What can hang from each mark
foto: mabukop
rufubot: foto sebi
fide: kamoz rufubot
kamoz: fide tesig
bodi: fide foto
sebi: pogegi
mabukop: sebi
pogegi: sebi

Known rows, with every way that one mark hangs from another
[foto mabukop]: [ 1.36  3.71 -0.85 -2.28 -0.24  0.53 -1.15  1.30 -0.05  1.77  0.22 -1.92
 -0.27  0.85 -1.74  1.13 -0.81 -0.92 -0.06  0.81  1.10  0.28  1.62 -0.37
 -0.94  1.03 -1.21 -0.57  0.89 -1.21]
[fide [rufubot sebi]]: [ 1.10  3.75 -0.21 -2.99 -0.86  0.53 -2.01  1.73  1.92  1.56  0.62 -2.11
  0.57  2.82 -1.78  1.80 -0.96 -0.71  1.85  0.62  1.79  2.00  1.68 -0.18
 -1.20  4.19  0.89 -1.08 -0.49 -1.65]
[mabukop [sebi pogegi]]: [ 1.98  3.55 -2.09 -3.61 -1.82  0.54 -0.64  2.04  0.79  1.48  0.61 -1.65
 -0.37  2.99 -1.43  1.31 -1.63 -0.40 -0.99 -0.69  2.78  1.99  2.15 -0.27
 -1.13  1.39 -0.32  0.55 -0.79  0.17]
[rufubot [foto mabukop] [sebi pogegi]]: [ 2.32  2.90  1.68 -3.39  0.50 -0.19 -0.68  2.69 -0.03  1.76  1.51 -2.04
  0.69  3.55 -2.54  1.83 -2.50 -0.51 -0.78  1.10  2.76  0.94  1.87  0.17
 -0.11  2.73 -1.12 -2.54 -0.53 -3.74]
[fide kamoz [rufubot sebi]]: [ 0.40  3.91  0.37 -2.45 -1.00  0.96 -1.78  1.90  2.28  1.68 -0.99 -2.31
  0.85  3.30 -1.25  2.18 -0.72 -1.85  2.78  0.01  2.60  0.74  1.89 -0.18
 -1.46  2.80  0.72 -0.61 -1.98 -2.52]
[rufubot sebi]: [ 0.97  3.21 -0.11 -3.25 -0.62  0.19 -0.99  2.26  0.45  1.56  0.10 -2.04
  0.04  2.91 -1.89  2.01 -0.79 -1.16  0.56  0.73 -0.15  2.55  1.93 -0.50
 -1.81  2.78 -0.27 -1.31 -0.68 -1.91]
[rufubot foto [sebi pogegi]]: [ 2.19  2.75  1.29 -3.63 -0.39 -0.33 -0.83  2.87  0.60  1.56  1.36 -1.64
  0.07  3.87 -2.20  2.25 -2.37 -0.37 -0.50  0.34  1.72  1.73  2.12 -0.35
 -0.44  2.86 -0.35 -2.59 -1.79 -3.29]
[kamoz [fide rufubot] tesig]: [ 1.33  4.26 -1.39 -1.76 -2.44  1.04 -1.52  1.88  1.34  1.09  0.11  0.25
  1.53  2.42 -1.11  1.55  0.18  0.82  0.52 -0.18 -0.14  0.94  2.14  0.26
 -0.44  3.34  1.21 -1.03 -1.91 -0.57]
[bodi [fide [rufubot [sebi pogegi]]] foto]: [ 2.16  4.34 -1.57 -5.77 -1.64  0.38 -1.61  1.46  0.76  1.01 -0.39 -1.33
 -2.45  3.06 -1.04  2.09 -3.71 -0.37  1.19  0.38 -1.05  1.61  1.34  2.51
 -0.62  1.54  0.07 -2.55  0.40 -1.15]
[bodi [fide [rufubot [foto [mabukop sebi]]]]]: [ 1.36  4.16  0.33 -3.77 -0.49  0.19 -0.56  0.71  0.82  1.73  0.02 -1.37
 -1.77  3.92 -2.22  2.00 -1.73 -1.65  0.18  0.24  2.72  1.45  1.29  1.83
 -0.28  0.81 -0.09 -0.72 -0.76 -1.75]
[pogegi sebi]: [ 0.81  3.53 -0.48 -3.57 -1.56  0.22 -1.47  2.06 -0.31  1.51 -0.29 -2.58
 -1.43  1.31 -1.99  1.11 -0.33 -0.50  0.89 -0.46 -0.35  0.79  2.36 -1.20
 -2.88  0.18 -0.33 -1.19 -1.56 -1.41]
[fide kamoz [rufubot [foto mabukop] [sebi pogegi]]]: [ 1.41  3.65  1.88 -2.64 -0.17  0.58 -1.67  2.21  1.93  1.80  0.16 -2.24
  1.32  3.81 -1.69  2.04 -2.08 -1.45  1.59  0.28  4.85 -0.59  1.81  0.39
 -0.12  2.72  0.04 -1.62 -1.96 -3.70]
[fide [kamoz tesig] [rufubot [foto [mabukop sebi]]]]: [ 0.12  3.85  1.53 -1.05 -1.15  1.25 -1.38  1.80  1.01  2.26 -0.85 -1.78
  1.00  4.18 -1.50  1.81 -0.24 -1.67  0.66 -0.91  3.87 -0.65  1.41  0.11
 -0.31  1.49  0.48  0.20 -3.30 -0.78]
[sebi pogegi]: [ 2.48  3.56 -2.96 -3.44 -1.82  0.39 -1.70  2.12  1.15  1.20  0.90 -1.26
 -0.34  0.35 -1.21  1.49 -2.22  0.65 -0.21 -0.29  1.62  0.85  2.39 -0.99
 -0.29  1.53 -0.44 -1.07 -0.77 -1.40]
[mabukop sebi]: [ 0.89  3.54 -0.80 -2.90 -1.46  0.53 -0.29  1.60  0.42  1.69 -0.18 -1.75
 -0.96  3.71 -1.63  1.44 -0.25 -1.37 -0.73 -0.54  1.53  2.31  1.79 -0.39
 -1.60  0.95 -0.24  0.89 -0.71  0.56]
[kamoz [fide [rufubot [foto [mabukop [sebi pogegi]]]]] tesig]: [ 2.02  4.07 -0.15 -1.97 -1.91  0.82 -0.91  2.19  0.86  1.28  1.01  0.13
  1.99  4.19 -1.54  1.38 -0.78  0.72 -0.85 -0.06  2.42  0.27  1.99  1.02
  0.29  3.30  0.65 -0.99 -1.83 -1.08]
[fide [kamoz tesig] [rufubot [sebi pogegi]]]: [ 0.77  3.81 -0.84 -2.34 -1.96  1.44 -2.04  2.83  1.87  1.72 -0.68 -2.10
  2.14  2.59 -1.06  2.16 -1.37 -0.81  2.13 -0.59  2.84  0.61  2.20 -0.27
 -0.95  3.73  1.02 -0.61 -3.40 -1.75]
[rufubot foto sebi]: [ 1.13  2.79  2.60 -2.94 -0.01 -0.36 -0.70  2.40  0.25  1.77  0.66 -1.68
 -0.50  4.43 -2.44  2.38 -1.09 -1.26 -0.21  0.51  0.59  2.10  1.76 -0.52
 -1.00  2.43 -0.39 -2.31 -1.82 -2.91]

Rows
[ 1.40  3.97  0.23 -1.51 -2.12  0.69 -1.31  2.00  1.23  1.23  0.45  0.44
  1.29  3.37 -1.55  1.85  0.09  0.64  0.05 -0.45  0.23  0.59  2.02  0.25
  0.20  3.07  1.16 -1.61 -2.57 -1.09] -> [kamoz [fide [rufubot foto]] tesig]
[ 1.07  4.67 -1.02 -4.52 -1.96  0.79 -1.53  0.79  1.00  1.23 -2.23 -1.19
 -3.32  2.53 -0.49  2.24 -2.38 -1.53  1.93 -0.58 -1.12 -0.05  1.26  2.10
 -0.72 -0.79 -0.04 -1.56 -0.77 -0.72] -> [bodi [fide kamoz rufubot] foto]
[ 0.82  3.84  0.83 -1.64 -1.47  1.26 -1.49  2.13  1.26  2.14 -0.47 -1.73
  1.36  3.82 -1.43  1.79 -1.13 -1.15  0.42 -0.93  4.72 -0.85  1.66  0.13
  0.01  1.70  0.42 -0.10 -3.31 -1.07] -> [fide [kamoz tesig] [rufubot [foto [mabukop [sebi pogegi]]]]]
[ 0.39  4.23  0.47 -2.92 -1.12  0.91 -0.38  1.31  0.48  2.00 -1.40 -1.29
 -0.85  4.21 -1.74  2.40 -1.07 -2.18  0.54 -0.68  2.79  0.59  1.37  1.84
 -0.55  0.19  0.05 -0.16 -2.98 -1.62] -> [bodi [fide [kamoz tesig] [rufubot [foto [mabukop sebi]]]]]
[-0.04  3.83  0.09 -1.86 -1.61  1.38 -1.87  2.43  1.65  1.90 -1.21 -2.12
  1.65  3.25 -1.22  2.26 -0.25 -1.45  2.28 -0.44  1.82  0.91  1.84 -0.29
 -1.42  3.25  1.11 -0.29 -3.38 -1.46] -> [fide [kamoz tesig] [rufubot sebi]]
[ 1.39  4.05  0.73 -1.63 -1.67  0.84 -0.75  1.89  0.71  1.46  0.52 -0.01
  1.63  4.46 -1.67  1.44  0.13  0.13 -0.68 -0.02  1.55  0.64  1.79  0.98
 -0.07  3.00  0.76 -0.77 -1.86 -0.81] -> [kamoz [fide [rufubot [foto [mabukop sebi]]]] tesig]
[ 0.08  4.10 -1.00 -1.37 -2.31  1.50 -2.12  1.83  1.84  1.81 -1.35 -1.68
  0.84  1.79 -0.90  1.97  0.00 -1.06  1.97 -1.16  1.87 -0.06  1.82 -0.75
 -0.86  1.94  1.06  0.13 -3.26 -0.50] -> [fide [kamoz tesig] rufubot]
[ 1.63  4.47 -1.11 -5.41 -1.80  0.68 -1.50  1.55  1.00  1.10 -1.62 -1.47
 -2.28  3.38 -0.52  2.37 -3.46 -1.16  2.08 -0.10 -0.05  0.48  1.48  2.44
 -0.78  0.55 -0.04 -2.24 -0.71 -1.68] -> [bodi [fide kamoz [rufubot [sebi pogegi]]] foto]
[ 1.31  3.22  1.92 -2.29 -0.01  0.01 -0.24  1.51 -0.23  2.06  0.59 -1.62
 -0.91  4.12 -2.33  1.47 -0.89 -1.47 -1.51  0.10  2.55  0.70  1.42 -0.05
 -0.41  0.63 -1.03 -0.51 -0.62 -1.35] -> [rufubot [foto [mabukop sebi]]]
[ 1.13  4.45 -0.91 -4.35 -1.02  0.69 -0.56  1.01 -0.82  1.48 -2.45 -1.26
 -3.26  2.18 -0.76  1.91 -2.41 -1.99  0.72  0.22 -1.39 -0.56  1.20  2.30
 -0.95 -2.19 -1.68 -1.64  0.47 -1.13] -> [bodi [fide kamoz] [foto mabukop]]
[ 0.94  4.45 -0.23 -4.91 -1.52  0.68 -1.28  1.28  0.77  1.26 -2.12 -1.53
 -2.62  3.77 -0.74  2.44 -2.45 -1.86  2.11  0.02 -1.01  0.89  1.26  2.47
 -1.17  0.26 -0.01 -2.03 -0.64 -1.53] -> [bodi [fide kamoz [rufubot sebi]] foto]
[ 2.06  3.84  0.59 -2.28 -1.31  0.66 -1.09  2.62  0.89  1.26  1.13 -0.11
  2.66  3.96 -1.77  1.72 -1.10  0.73 -0.12  0.56  1.68  0.60  2.05  1.03
  0.34  4.29  0.66 -2.19 -1.79 -2.44] -> [kamoz [fide [rufubot [foto mabukop] [sebi pogegi]]] tesig]
[ 1.92  4.11  0.90 -2.31 -1.41  0.07 -1.23  1.22  2.07  0.95  0.76  0.30
  0.23  3.41 -1.56  1.72 -0.46  0.13  0.55  0.14  1.21  0.35  1.99  0.39
  0.23  2.37  0.64 -2.02 -0.99 -2.28] -> [kamoz [fide [rufubot foto]]]
[ 1.42  3.89  1.35 -1.72 -1.14  0.64 -0.90  2.36  0.66  1.41  0.63 -0.21
  2.26  4.39 -1.89  1.80 -0.18  0.15  0.15  0.70  0.78  0.83  1.80  1.08
 -0.33  4.14  0.74 -2.02 -1.77 -2.12] -> [kamoz [fide [rufubot [foto mabukop] sebi]] tesig]
[ 0.29  3.95  0.76 -3.22 -1.13  0.65 -0.75  1.87  0.86  1.82 -1.37 -1.37
 -0.57  4.20 -1.71  2.94 -1.28 -2.13  1.48 -0.40  1.38  1.39  1.57  1.39
 -0.83  1.23  0.42 -1.35 -3.66 -2.69] -> [bodi [fide [kamoz tesig] [rufubot foto sebi]]]
[ 1.56  4.33 -0.77 -5.29 -1.34  0.37 -1.38  1.13  0.56  1.13 -0.87 -1.36
 -2.84  3.46 -1.20  2.16 -2.90 -0.99  1.35  0.48 -1.85  1.89  1.12  2.39
 -1.05  1.37  0.06 -2.32  0.46 -0.90] -> [bodi [fide [rufubot sebi]] foto]
[ 0.74  4.51 -0.42 -4.18 -1.13  1.18 -1.08  1.55 -0.40  1.63 -2.22 -1.77
 -1.41  3.62 -0.95  2.11 -2.39 -1.80  1.82  0.38 -0.66  0.11  0.96  2.95
 -1.03  0.70 -0.47 -1.59 -0.36 -0.88] -> [bodi [fide [kamoz tesig] [rufubot sebi]] [foto mabukop]]
[ 1.99  3.97  0.33 -4.43 -0.18  0.04 -0.91  1.39  1.07  1.55  0.74 -1.49
 -0.76  3.38 -2.24  2.29 -2.85 -1.03  0.63  0.88  2.77  1.50  1.54  1.92
  0.01  2.18 -0.18 -2.14 -0.65 -3.40] -> [bodi [fide [rufubot [foto mabukop] [sebi pogegi]]]]
[ 0.18  3.72  1.02 -1.12 -1.87  1.06 -1.80  1.95  1.58  2.02 -0.94 -1.48
  0.49  2.92 -1.31  2.26 -0.27 -1.22  1.39 -1.39  2.28 -0.47  1.75 -0.75
 -0.25  1.59  0.97 -0.66 -4.25 -1.21] -> [fide [kamoz tesig] [rufubot foto]]
[ 0.99  4.45 -0.75 -4.54 -1.09  0.77  0.00  0.95 -1.03  1.58 -2.57 -1.58
 -3.28  3.88 -0.75  1.81 -2.26 -2.38  0.12 -0.11 -0.44  0.13  1.07  2.79
 -1.35 -2.27 -1.64 -0.59  0.36 -0.33] -> [bodi [fide kamoz] [foto [mabukop sebi]]]
[-0.01  3.47  2.06 -1.62 -1.20  0.94 -1.60  2.56  1.45  2.09 -0.82 -1.90
  1.32  4.48 -1.61  2.54 -0.40 -1.58  1.71 -0.60  2.31  0.49  1.71 -0.30
 -0.88  2.93  1.04 -1.08 -4.33 -2.17] -> [fide [kamoz tesig] [rufubot foto sebi]]
[ 0.91  3.44  1.15 -2.15 -1.58  0.94 -1.83  2.91  1.66  1.88 -0.32 -1.81
  1.78  3.98 -1.45  2.46 -1.36 -0.80  1.38 -0.70  3.31  0.27  1.99 -0.19
 -0.25  3.27  0.94 -1.42 -4.32 -2.51] -> [fide [kamoz tesig] [rufubot foto [sebi pogegi]]]
[ 2.48  4.22  0.50 -2.91 -1.13  0.23 -0.84  1.48  1.76  1.00  1.29 -0.04
  0.99  4.20 -1.66  1.30 -1.26  0.19 -0.45  0.28  3.45  0.12  2.03  1.15
  0.40  2.67  0.25 -1.46 -0.05 -2.33] -> [kamoz [fide [rufubot [foto [mabukop [sebi pogegi]]]]]]
[ 0.50  3.58  2.57 -2.29 -0.63  0.48 -1.49  1.99  2.13  1.83 -0.51 -2.02
  0.40  4.48 -1.65  2.47 -0.83 -1.96  2.05 -0.24  3.04  0.40  1.73 -0.09
 -0.72  2.51  0.67 -1.45 -2.96 -3.09] -> [fide kamoz [rufubot foto sebi]]
[ 1.76  4.21 -0.07 -2.93 -1.25  0.37 -1.22  1.67  2.00  0.86  0.57 -0.38
  1.21  3.61 -1.49  1.75 -0.51  0.02  1.27  0.89  0.71  1.50  2.12  0.81
 -0.92  3.84  0.80 -1.78 -0.21 -2.50] -> [kamoz [fide [rufubot sebi]]]
[ 0.76  4.60 -1.52 -4.07 -2.48  1.18 -1.63  1.28  0.43  1.39 -2.44 -1.00
 -2.60  2.58 -0.44  2.29 -2.13 -1.26  1.69 -0.88 -1.79  0.20  1.25  2.02
 -0.77 -0.40  0.22 -1.32 -1.80  0.10] -> [bodi [fide [kamoz tesig] rufubot] foto]
